What can hang from each mark:
K_869: K_10 K_857 K_949
K_10: K_205 K_869
K_662: K_82 K_535
K_205: K_10 K_857 K_949
K_949: K_82 K_535 K_869
K_939: K_82 K_535
K_82: K_662 K_939
K_535: K_662 K_949
K_857: K_205 K_869

Each row was made from one small tree. Brackets hold a mark, then the marks that hang from it, in the order of their numbers. Every link used is in the known rows. Write each row's tree.
(in the rows, 128 means zero)
Known rows:
{K_205 {K_949 K_535}}: [136 195 100 159 127 113 111  98 165 151 111 170 134  97 113 111  80 101
 112 139 169 117  99 104 161 137 134  98 146]
{K_949 K_82 {K_535 K_662} {K_869 K_857}}: [ 79 120 104 179 102 109 145 150 104 123 142 165 133 136 133 112 115 166
 128 142 129 148 118 181 109 105 160 134 104]
{K_10 K_205 {K_869 K_949}}: [156 138 128  41 131 138  76 142 171  96 130 127 105 116 135 136 122 119
  93 188 137  83 129 137 163 180  80 111 113]
{K_535 {K_662 {K_82 K_939}} {K_949 K_869}}: [121 150 152 175 182 153 127 164  63 104 161  86 138 156 139 112 196  93
 150 124  54 133 143 162 147 164 118 154 135]
{K_10 {K_205 {K_949 {K_82 {K_662 K_535} K_939}}} {K_869 K_857}}: [121 117 118  51 162 133  93 143 167 136 142  95 110 121 125 178 137 135
  99 121 176  88 155 118 110  72  88 106 137]
{K_869 K_10 K_857 K_949}: [179  65 137 144  73 136 159 128 159  31 102 122 123 106 120 103  87 139
  93 134 124  92  87 103 186 126 116 168 138]
{K_535 K_662}: [150 166 103 143 112 160 102  99 107  67 100 182 129 110 142  89 101 147
 100 154 115 145  76 124 137 110 116 112 132]
{K_205 K_10 {K_857 {K_869 {K_949 {K_82 K_662}}}}}: [110  63 126 165 127 163 123 138 157 117 115 146 102 153 103 179 158 178
 110 148  93 117 128  91 136 197  99 142  48]
{K_205 K_10 {K_857 K_869} {K_949 {K_82 K_662 K_939} K_535}}: [100 130 140 203 161 132 123 102 157 200 124 179 123 149  95 182 158 112
 113 116  83 130 129  61 115 155 127 114  71]
{K_939 {K_535 K_662 {K_949 {K_869 K_10}}}}: [143 104 138 160 113 128 153 130  63 150 104 113 135 122 154  95 191 106
 138 134 135 205 124 157 121 104 155 133 155]
{K_939 K_82 {K_535 {K_949 K_869}}}: [ 93 132 104  93 127 128 139 153 104 157 147 109 134 135 154 101 154 124
 175  89 127 154 163 156 126 161 165 138 149]
{K_857 {K_205 K_949} {K_869 K_10}}: [180 191 146 108 152 121  93  88 140  93 105 145 140 169 127 112 141 125
 136 136 138 100 115  92 145  92 121 124 190]
{K_939 {K_82 K_662} {K_535 {K_949 {K_869 K_10 {K_857 K_205}}}}}: [120  57 151  69 111 122 158 148  91 120 103  82 142 143 164 141 124 147
 151  78 114 172 148 153  69  78 155 165 168]
{K_662 {K_82 K_939} {K_535 {K_949 {K_869 {K_10 {K_205 K_857}}}}}}: [158 154 153 115 156 149 118 145 125 137 156  26  88 150 107 145 193 103
 174 169 110  94 158 160 154 159 106 142 127]
{K_662 K_82 K_535}: [166 178  80  95 139 164 104 102 155  85 121  87 109 135 123 111 129 176
 169 122 167  88 115 142 162 159  99 131 130]
{K_10 {K_869 {K_857 K_205} {K_949 {K_82 K_662 K_939} K_535}}}: [109  91 162  86 155 129 124 155 160  96 143 131 125 136 146 178 113 135
  83  99  89 112 149 109  87 158  98 150 100]
{K_82 {K_939 {K_535 K_949}}}: [150 175 122 106 146 175 133  96 129 121 136 129 137 106 164  99 111  84
 117 103 100 150 140  83 158 147 114 112 153]
{K_949 K_82 K_535}: [104 168  87 150  99 146 116 102 180 135 122 187 118 114 132 110  83 174
 130 142 142 101 146 124 110 154 121 133 111]
{K_939 K_535}: [151 150  87  82 110 173 120  77 145 108 113 177 121 105 153  94  77 136
 124 119 138 145 100 115 162 135 121 112 136]
{K_10 {K_205 K_857 {K_949 {K_82 {K_662 K_535} K_939}}}}: [111 166 119  92 167 163  95 127 156 150 128 118  93 103 114 184 105 129
 107 156 157  99 145 102 110 128  70 100 116]
{K_939 {K_82 K_662} {K_535 {K_949 K_869}}}: [ 89  93 101  98 150 139 134 151 103 159 113 119 128 129 164 133 165 127
 148  83 125 170 152 164 101 150 154 141 145]
{K_869 K_857}: [157 135  91 121  91 160 125 102 159  28 119 167 129 117 134  92  43 161
  94 139 120  95  77 114 178  98 129 124 142]
{K_82 K_662 {K_939 {K_535 K_949}}}: [142 137 122 110 164 187 131  96 130 120 107 138 129 103 170 128 121  86
  87  98 101 167 127  89 131 132 107 122 149]
{K_10 {K_869 {K_857 {K_205 K_949}}}}: [156 139 127  68 119 121  87 118 137  80 138 120 138 130 118 120  78 148
 102 140 143  90  95 108 149  91 126  99 173]
{K_939 K_82 {K_535 K_662 {K_949 {K_869 {K_10 K_205} K_857}}}}: [126  88 156  81  77 116 152 171  61 146 127  64 135 132 152 119 131 139
 156 126 122 197 162 157  94  66 137 152 164]
{K_949 K_535 K_869}: [118 167  87 149 139 108 113 104 150 135 121 196 120 127 132 100 130  95
 130 154 145 112  91 181 152 151 170 109 112]

Write each row's tree:
[ 88  93 119 133  97 144 163 175  66 139 154  92 143 139 155 112 134 170
 142 124 137 193 159 166 114 108 146 139 139]
{K_939 {K_535 K_662 {K_949 K_82 {K_869 K_857}}}}
[108  93 140 125 138 145 161 110 129 146 139 194 122 141 153  98 181 103
 162  85 101 123 166 153 110 122 152 169 126]
{K_949 {K_82 {K_939 K_535}} {K_869 K_10}}
[160 147 127 101 124  98 138 133 117  89 121  47 133 143 127 111 142 135
 153 145 186 110 122 165 132  89 152 111 166]
{K_662 {K_535 {K_949 {K_869 K_10 {K_857 K_205}}}}}
[157 111 138 101 109 117 132 108 125  50 118 159 133 148 131 102  98 140
 130 147 118  91  89 172 134  78 154 142 152]
{K_949 {K_869 K_10 {K_857 K_205}}}
[152 168 185 137 170  95  90 117  85 204 148 115 145 142  93 159 168  93
 148 106  76 149 127  84  92 155 101 102 102]
{K_857 {K_205 {K_10 K_869} {K_949 {K_535 {K_662 {K_82 K_939}}}}}}
[ 75 117 131 119 168 109 124 157 162 166 145 162 127 125 129 174 103  88
  96 143 127 104 157 160 112  98 120 132 121]
{K_10 {K_205 {K_949 {K_82 K_662 K_939} K_535 {K_869 K_857}}}}
[121 128 149  36 137 137 124 129 128 133 176 125 141 135 138 135  99 138
 134  70 115 122 165  91 110  98 113 121 160]
{K_10 {K_869 {K_857 {K_205 {K_949 {K_82 {K_939 K_535}}}}}}}
[ 99  64 113 149 101 137 151 156 177  93 107 137 119 108 132 158  70 171
  84 122 139 123 131 121 122 160 105 162  95]
{K_869 K_857 {K_949 {K_82 K_662} K_535}}
[129 129 148 155  58 106 130 138 126 156 110 121 138 105 112 140  68 168
 113 172 163 148 151 109  90  57 104 142 151]
{K_869 {K_10 {K_205 {K_949 K_82 {K_535 K_662}}}} K_857}
[ 92 123 150 207 142 108 148 123 100 149 126 202 131 135 136 108 191 100
 145 122  90 142 142 158  77 120 164 160 109]
{K_949 {K_82 K_939} {K_535 K_662} {K_869 K_10}}
[149 134 124 168  91 123 153 146 113  81 112 120 133 100 130 124  65 127
  85 141 127 165  75 109 163 140 119 127 106]
{K_869 K_857 {K_949 {K_535 K_662}}}
[172 150 145 134  90  94 131  92 155 112  99 131 148 110 109 115  44 125
 110 136 157 119  97  90 130  75 134 124 173]
{K_869 K_10 {K_857 {K_205 {K_949 K_535}}}}
[110 143 105 191 138  63 120 111 139 213 124 179 139 111  90 122 148  64
 139 144 164 120  99 146 155 155 170  84  88]
{K_205 K_10 {K_949 K_535 K_869}}
[106 133 116 106 116  92 126 153 117 152 155  59 141 150 117 139 143 176
 173 145 190 107 170 162  98 141 142  93  96]
{K_662 {K_535 {K_949 K_82 {K_869 {K_857 {K_205 K_10}}}}}}
[149 114 105 150 107 103 158 136 126 101 113  64 126 130 121  94 169 127
 144 139 194 109 113 165 164  86 170 124 160]
{K_662 {K_535 {K_949 {K_869 K_10 K_857}}}}
[162 112 144 146 149 125 165 148 114  88 148  19 121 162 120 108 202 111
 171  91 122  92 147 151 169 118 141 166 156]
{K_662 {K_82 K_939} {K_535 {K_949 {K_869 K_10 K_857}}}}
[133 198 140 129 135 102 103 102 161 160 115 147 140 170 127 131 143 154
 158 130 154 108 170  94  89 115 128 140 170]
{K_857 {K_205 {K_949 K_82 K_535}} {K_869 K_10}}
[102 151 141 116 151 100 134 150 115 144 176  72 141 152 123 148 155 128
 168 121 142 103 177 142  99 143 140  96  93]
{K_662 {K_535 {K_949 {K_82 K_939} {K_869 {K_857 {K_205 K_10}}}}}}
[117 115 142 232 124  98 132 142  72 218 143 115 125 127  59 148 162 111
 159 155 102 166  88 144 143 175 142 114  67]
{K_205 K_10 K_857 {K_949 {K_535 {K_662 K_82}} K_869}}
[113  15 140  76 140 168 157 159 147  98 143 120 119 124 154 157 139 137
  87  64  98 136 146 105 123 144 104 167 107]
{K_10 {K_869 K_857 {K_949 {K_82 K_662 {K_939 K_535}}}}}
[144 125 120 181  95 136 114  94 143 145 120 162 121  94  71 130  83 126
 111 167 119 110  73  77 170 148 125  89  95]
{K_205 K_10 K_857 K_949}
[ 79 126 141  73 210 134 122 134 114 167 148 181 139 138 154 161 147  82
 138  86 121 147 165 147  79 136 122 134 143]
{K_857 {K_205 {K_949 {K_82 K_662 {K_939 K_535}} K_869}}}
[119 122 170 202 117 124 161 144 122 124 116 158 130 112 134 126 151 104
 120 112  91 148 150  96  99 159 107 174 107]
{K_869 K_10 {K_949 {K_82 K_939} {K_535 K_662}}}
[136 121 136 208  95  95 106 111  97 216 121 149 121  94  67 139 143 120
 103 164 121 167  62  94 130 132 149  65  75]
{K_205 {K_10 K_869} K_857 {K_949 {K_535 K_662}}}
